Each row was made from one path, in order. Every step used is in the known rows, and no mark comes twice. Write each row's path.
Known rows
n/w/j: [1.770,-0.182,0.977,1.505,0.904,0.184,-2.122,-0.476,-2.646,0.221,0.376,0.279,-0.093,0.224,-0.037,0.277,-1.181,1.613,-0.184,-1.064,-1.320,-0.366,-1.853,-3.423,1.120,0.188,-0.201,-1.576,0.810]
l/n/w: [1.050,-1.295,1.034,1.971,0.880,-0.243,-2.155,-0.719,-0.992,0.887,-0.472,-0.245,-0.676,-0.558,0.263,-0.428,0.099,0.300,-1.468,-0.199,-0.177,0.084,0.232,-3.817,1.115,0.724,0.635,-0.128,0.198]
g/j/l: [-0.481,-0.748,-0.856,1.105,0.240,-0.291,0.572,0.034,0.940,-1.122,0.754,0.640,0.983,-2.528,2.472,0.663,0.506,-0.297,0.087,-1.765,-0.502,1.062,-3.075,-1.341,0.996,-0.505,-0.219,-0.698,-1.757]
r/j/a/n: [-2.670,-0.929,-0.111,0.980,0.215,1.703,-1.795,1.031,0.278,0.656,-0.122,-1.619,0.163,-0.523,0.150,1.192,0.078,-2.569,-0.042,-0.694,-2.014,-0.282,-1.662,-2.742,-0.138,0.378,0.178,0.893,0.355]
r/j: [-1.391,-0.239,-0.299,1.025,-0.003,0.940,-1.127,0.529,1.505,1.249,-0.457,-0.010,0.267,-0.588,0.783,0.828,-0.651,-1.407,0.223,-0.265,-1.146,0.228,-2.829,-0.093,0.408,-0.514,0.170,0.012,1.000]
g/j: [-0.937,-0.689,-0.592,0.430,0.929,-0.058,1.054,0.235,0.881,-0.090,0.440,-0.351,0.238,-2.776,2.774,0.599,0.214,0.188,0.252,-1.085,-0.155,0.017,-3.560,-0.494,1.077,-0.881,-0.477,-0.647,-0.838]
w/j/a/n: [-0.876,-1.167,-0.432,1.527,1.003,1.317,-1.005,0.657,-3.209,-0.780,0.054,-1.848,-0.183,1.261,0.428,1.181,-0.591,-1.414,-0.119,-1.518,-1.827,-0.698,-1.023,-3.188,-0.675,1.266,-0.507,0.804,-0.153]
a/j/g: [-0.257,-1.848,-0.978,1.204,0.540,-1.465,0.147,1.347,-1.113,-0.371,-0.284,1.060,-1.223,0.260,-0.382,0.489,-0.960,0.821,-0.226,-0.353,-0.072,-0.335,0.694,-0.719,0.411,-2.425,0.344,-0.614,0.614]
u/j: [-0.359,-1.353,1.574,0.562,-0.214,0.006,1.141,-0.653,-0.249,0.780,0.267,-0.647,0.136,0.567,0.546,2.191,-1.126,-0.406,-0.294,-0.998,-1.141,0.705,-0.832,-2.262,1.119,0.253,-0.028,0.400,0.655]
b/j/a: [-2.473,-0.414,0.063,1.183,0.335,-0.237,-1.646,0.279,-2.766,-1.126,-0.500,0.091,-0.572,1.655,-0.476,1.588,-1.176,-0.669,-0.271,-1.023,-2.014,-0.698,0.331,-2.314,0.620,0.180,0.386,0.207,1.313]
q/j/u: [2.033,0.556,1.119,0.125,0.165,0.077,-2.262,-0.206,-1.839,-3.307,0.649,1.361,-0.013,-1.457,0.037,1.378,0.704,-1.418,0.232,0.990,-0.289,-0.794,-1.134,-3.131,0.493,-0.208,0.239,-1.634,3.372]
s/j/a/n: [0.793,0.303,-0.032,0.792,1.546,-1.188,0.812,0.242,-1.361,-2.612,0.748,-4.290,-1.156,-0.767,-0.180,0.637,0.360,-1.274,-1.340,0.495,-0.680,-1.351,-1.180,-3.730,-0.359,0.465,-0.123,0.398,-2.082]
b/j/a/n/l: [-2.408,-1.224,0.387,1.283,0.839,0.364,-1.355,0.123,-3.559,-0.396,-0.784,-0.530,-0.835,1.588,-1.502,1.521,-0.669,-1.609,-0.437,-1.228,-2.327,-1.160,1.121,-4.264,0.269,1.184,-0.016,0.668,2.186]
m/n/w/j/u: [-0.196,0.469,0.759,0.856,1.201,0.357,-2.122,-0.307,-0.655,-0.093,0.438,1.833,-0.219,0.418,1.702,0.384,-0.191,2.201,-0.842,0.814,-0.104,-0.115,-3.747,-3.322,0.590,-0.887,-0.243,-1.507,0.537]
h/j: [0.686,1.180,-0.794,0.705,-0.140,1.382,0.479,0.153,-1.269,-0.399,0.455,0.379,-0.483,0.355,0.410,0.860,-1.317,-0.495,-0.658,-0.235,-0.992,-0.797,-2.806,0.081,0.038,0.656,-0.411,0.474,-1.135]
s/j: [1.987,0.920,-0.269,0.901,1.313,-1.936,1.539,-0.232,-0.142,-2.041,0.465,-2.663,-1.057,-0.779,0.414,0.304,-0.339,-0.083,-1.077,0.897,0.194,-0.821,-2.398,-1.174,0.153,-0.420,-0.085,-0.494,-1.422]
b/j: [-1.423,-0.615,0.418,1.442,0.347,-0.383,-0.833,-0.444,-2.267,0.236,-1.135,1.187,-0.845,1.563,-0.489,1.232,-1.755,-0.615,-0.026,-0.480,-1.381,-0.317,0.002,-1.033,0.857,-0.544,0.037,-0.078,2.180]
n/w/j/q: [1.799,-0.317,1.559,1.301,0.455,0.559,-2.986,-0.336,-2.029,-0.761,0.654,0.672,-0.427,0.059,0.457,0.204,-1.043,0.676,-0.121,-0.820,-1.543,-0.237,-1.962,-4.222,0.607,0.544,0.169,-1.681,0.864]
a/j/l/n/w: [-0.993,-2.614,-0.236,2.496,0.560,-0.782,-1.229,0.151,-0.984,0.368,-0.285,0.894,-0.645,1.024,-1.288,-0.106,-0.625,-0.295,-0.833,-0.637,-0.503,1.007,2.384,-5.482,0.568,-1.195,0.949,-0.265,-0.646]
n/l: [0.570,0.347,-0.484,0.633,1.232,-0.513,0.109,-0.353,-0.695,-0.526,0.441,0.016,-0.140,-0.420,-0.738,0.430,0.264,0.554,-0.613,-1.538,-0.526,-1.454,-1.518,-2.012,0.453,1.835,-0.499,-0.051,1.687]
w/j/g: [2.103,-0.382,-1.215,1.540,0.288,-0.228,-0.255,1.058,-2.285,-1.489,-0.302,0.464,0.021,0.334,1.601,0.931,-0.800,0.598,0.038,-1.340,-0.855,-0.153,-2.877,1.221,-0.122,0.204,-0.328,-0.814,1.053]
w/j/r: [1.433,-1.107,-0.451,1.522,-0.280,1.264,-0.725,0.676,-1.673,-1.188,0.620,0.268,-0.155,1.188,1.976,0.969,-1.386,-0.633,-0.034,-0.765,-1.132,-0.641,-1.304,-1.363,-0.694,0.066,-0.227,-0.021,0.358]
l/n: [-0.040,-1.453,0.028,1.855,0.748,-0.229,-0.985,-0.413,-0.262,0.558,-0.837,-0.507,-0.732,-0.177,0.883,-0.115,0.097,-0.981,-1.310,-0.154,0.251,0.142,0.219,-1.711,0.372,0.605,0.478,0.974,-0.250]
q/j: [0.922,1.573,1.356,0.417,0.211,-0.340,-0.881,-0.830,-1.372,-1.724,0.303,1.366,-0.351,-1.213,0.344,1.047,-0.014,-1.538,0.076,0.825,-0.119,-0.747,-1.259,-3.825,0.637,-0.925,0.412,-0.685,2.306]
m/n/w: [-0.898,1.151,1.218,0.593,1.084,-0.395,-1.472,-0.907,0.306,0.664,0.558,2.007,-0.583,-0.065,1.516,0.135,-0.328,2.265,-1.121,0.955,0.355,-0.192,-3.295,-3.176,1.040,-1.783,-0.057,-0.762,-0.300]
a/n/w: [0.713,-1.778,2.206,1.166,1.229,0.669,-1.591,-1.174,-2.862,1.664,-0.027,-0.651,-1.203,-0.513,-1.471,0.386,-0.683,-1.199,-0.523,-0.466,-1.118,-0.868,0.996,-4.446,0.736,-0.268,-0.850,0.552,0.556]

Which path is each row?
[2.640,1.668,0.748,0.363,-0.275,-1.134,-0.852,0.053,-1.623,-2.921,0.266,2.062,-0.274,-1.980,0.879,1.150,0.451,-0.685,-0.069,0.583,0.035,-0.692,-1.866,-1.938,0.615,-1.104,0.579,-1.390,2.880]
q/j/g
[-0.497,-0.944,-0.137,2.294,-0.510,0.810,-2.367,0.212,1.384,0.748,-0.456,0.675,0.930,-0.588,0.386,0.348,0.174,-1.743,-0.520,-0.759,-1.443,1.577,-1.778,-3.072,0.554,0.593,0.955,-0.323,0.261]
r/j/l/n/w
[1.868,0.864,1.537,1.668,-0.264,-0.475,-2.161,-1.142,-1.478,-2.147,0.284,2.071,0.301,-1.254,0.001,0.571,0.764,-1.837,-0.645,0.356,-0.396,0.605,-0.076,-6.634,0.793,0.158,1.168,-1.034,1.575]
q/j/l/n/w
[0.931,0.393,-0.293,0.757,1.792,-1.166,1.050,0.294,-1.452,-2.703,0.806,-4.274,-1.033,-0.802,-0.595,0.572,0.770,-1.066,-1.480,0.183,-0.780,-1.676,-1.270,-4.538,-0.427,1.369,-0.173,0.277,-1.399]
s/j/a/n/l
[0.853,-1.245,-0.948,2.804,0.231,0.463,-1.017,-0.008,-1.788,-0.812,-0.449,0.294,0.544,1.378,0.963,0.475,-0.495,-1.165,-0.472,-1.548,-1.078,1.187,-1.106,-2.437,-0.319,1.453,0.218,0.088,-0.383]
w/j/l/n
[-0.306,-1.305,-0.529,0.770,-0.072,1.356,-2.496,1.179,1.040,-0.296,-0.129,-0.003,0.605,-0.832,0.512,1.194,0.108,-1.366,0.363,-0.141,-1.331,0.155,-2.750,0.443,0.282,0.253,0.044,-0.935,2.028]
r/j/u
[1.348,-2.357,1.917,1.540,0.821,1.597,-1.731,-0.643,-3.426,1.246,0.132,-0.614,-1.025,0.151,-0.741,0.524,-0.892,-1.447,-0.400,-0.522,-1.531,-0.940,0.919,-5.147,0.070,0.146,-0.796,0.335,0.874]
a/n/w/j/r
[-1.646,1.322,-0.210,0.399,1.448,-0.392,0.165,-0.539,0.955,0.124,0.312,1.613,-0.430,0.093,1.294,0.298,0.497,1.485,-1.200,0.385,0.595,-0.855,-3.620,-2.606,0.211,-0.127,-0.341,0.092,0.616]
m/n/l
[1.974,0.891,1.501,0.327,-0.843,0.327,-1.296,-0.316,-1.063,-2.640,1.175,1.935,-0.425,-1.276,1.258,1.164,-0.137,-1.880,-0.093,1.133,-0.253,-1.181,-0.337,-4.581,0.032,-1.211,0.683,-0.593,2.223]
q/j/r
[0.047,-1.364,-0.452,1.690,0.417,-0.178,-0.190,-0.086,0.705,-0.580,0.389,0.412,0.912,-2.744,2.381,0.099,0.987,-0.108,-0.493,-1.565,-0.455,1.377,-2.391,-3.269,1.230,0.233,0.238,-0.985,-1.553]
g/j/l/n/w
[1.027,0.000,0.756,1.357,0.881,0.272,-2.618,0.010,-2.935,-0.730,0.823,-0.503,0.084,0.218,-0.012,0.560,-0.784,1.550,-0.352,-1.399,-1.791,-0.565,-1.664,-4.343,0.965,0.687,0.045,-1.322,0.304]
n/w/j/a
[1.713,-2.008,1.478,1.571,1.138,0.819,-1.488,-0.436,-3.690,1.082,-0.271,-0.548,-0.951,-0.262,-0.916,0.524,-0.621,-0.847,-0.379,-0.828,-1.421,-0.748,0.190,-3.890,0.336,0.208,-0.845,-0.036,1.169]
a/n/w/j/g
[1.478,-1.475,-0.848,1.337,0.743,0.983,-1.703,0.812,-2.492,-1.774,0.055,-0.328,0.257,0.924,0.734,1.153,-0.567,-0.196,0.288,-0.928,-1.168,-0.267,-2.099,0.119,-0.273,1.127,-0.623,-1.046,1.510]
w/j/u
[-1.888,-2.108,0.454,0.957,0.342,-0.106,-1.267,0.710,-0.011,-0.521,0.138,0.809,-1.774,0.845,-0.251,0.251,-1.237,-1.321,0.024,0.165,-0.527,-0.209,1.088,-3.580,-0.286,-1.797,0.666,-0.072,0.103]
a/j/q
[0.103,-1.379,-0.424,0.333,-0.161,0.658,0.700,0.762,1.159,-1.007,1.296,0.248,0.181,-2.804,3.676,0.721,0.134,-0.194,0.051,-0.753,-0.286,-0.463,-2.586,-1.260,0.496,-1.249,-0.233,-0.541,-0.973]
g/j/r
[0.740,0.960,0.042,0.380,-0.823,1.947,-0.874,0.425,-0.440,-1.748,0.791,0.919,-0.931,0.108,1.073,0.754,-1.149,-1.759,-0.581,0.110,-1.330,-0.660,-2.965,-0.902,-0.679,1.163,0.091,0.264,-1.141]
h/j/q
[0.569,-2.117,1.695,1.812,-0.730,-0.034,-0.138,-0.985,-0.425,0.349,0.236,0.103,0.815,0.493,0.199,1.712,-0.363,-0.651,-1.053,-1.472,-1.415,2.068,0.317,-5.143,1.289,1.310,0.733,0.067,-0.059]
u/j/l/n/w
[-1.027,-0.907,1.126,0.726,0.970,0.521,-2.409,0.056,-2.785,-0.850,0.932,-1.857,-0.592,-0.270,-0.887,0.947,0.097,-0.887,-0.786,-1.198,-1.788,-1.240,0.643,-4.975,0.419,0.618,-0.210,0.933,-0.849]
j/a/n/w
[2.110,-0.192,0.828,1.967,0.474,0.042,-2.422,-0.589,-2.561,-0.531,0.616,0.907,0.412,0.332,-0.159,0.335,-0.952,1.277,-0.309,-1.509,-1.580,0.433,-1.552,-4.043,1.072,0.496,0.009,-1.638,0.182]
n/w/j/l
[1.246,-1.558,0.628,2.380,1.013,0.330,-2.054,-0.450,-1.746,0.922,-0.732,-0.478,-0.456,0.111,0.543,-0.357,-0.100,0.318,-1.263,-0.431,-0.507,0.235,-0.198,-4.245,0.741,1.242,0.567,-0.412,0.555]
l/n/w/j
[0.162,-1.731,-0.870,0.146,0.911,0.360,-0.338,0.876,0.376,-1.696,0.734,-0.356,0.568,-3.029,2.380,0.913,0.872,0.251,0.378,-0.918,-0.360,-0.116,-3.424,0.149,0.919,-0.173,-0.676,-1.542,0.189]
g/j/u
[-1.493,-2.652,-0.693,2.436,0.488,-0.772,-0.598,0.344,-0.626,0.190,-0.445,0.803,-0.689,1.248,-1.004,0.044,-0.674,-0.917,-0.754,-0.608,-0.306,1.018,2.369,-4.330,0.228,-1.240,0.849,0.275,-0.860]
a/j/l/n
[-0.850,-2.958,-0.590,0.970,1.007,-0.225,-1.344,1.168,-1.312,-0.724,0.054,0.205,-0.966,0.796,-1.250,0.737,-0.701,0.017,0.053,-0.002,-0.411,-0.447,1.420,-1.875,0.249,-1.564,-0.034,-0.832,1.079]
a/j/u
[1.120,-2.083,1.675,1.918,1.014,1.098,-1.770,-0.961,-3.521,1.192,-0.108,-0.398,-0.631,0.254,-1.321,0.449,-0.702,-1.466,-0.381,-1.037,-1.627,-0.179,0.698,-5.178,0.320,0.447,-0.786,0.251,0.496]
a/n/w/j/l
[0.670,-2.030,1.723,0.465,-1.324,0.759,0.693,-0.139,0.047,-0.133,1.142,-0.023,0.076,0.482,1.517,2.343,-1.222,-0.799,-0.506,-0.646,-1.277,0.282,0.125,-3.062,0.530,-0.101,0.237,0.469,0.561]
u/j/r
[-1.439,-1.071,1.277,0.315,-0.309,0.204,0.338,0.050,-0.681,-0.565,0.877,-1.683,0.406,0.577,0.575,2.540,-0.542,-0.372,-0.540,-1.493,-1.777,0.409,-0.618,-3.736,0.952,0.948,0.355,0.696,-0.165]
u/j/a
[0.692,-1.431,0.476,2.242,0.986,0.402,-2.468,-0.066,-1.972,0.229,-0.443,-1.015,-0.322,0.098,0.585,-0.198,0.231,0.221,-1.374,-0.726,-0.815,0.085,-0.157,-4.926,0.619,1.616,0.720,-0.278,0.171]
l/n/w/j/a
[0.234,0.971,2.024,0.375,0.514,0.409,-2.204,-0.484,-2.909,-2.096,0.794,-0.119,-0.432,-1.315,-0.626,1.264,0.686,-2.098,-0.260,0.410,-1.153,-1.261,0.041,-7.361,0.454,-0.038,0.493,-0.372,1.885]
q/j/a/n/w
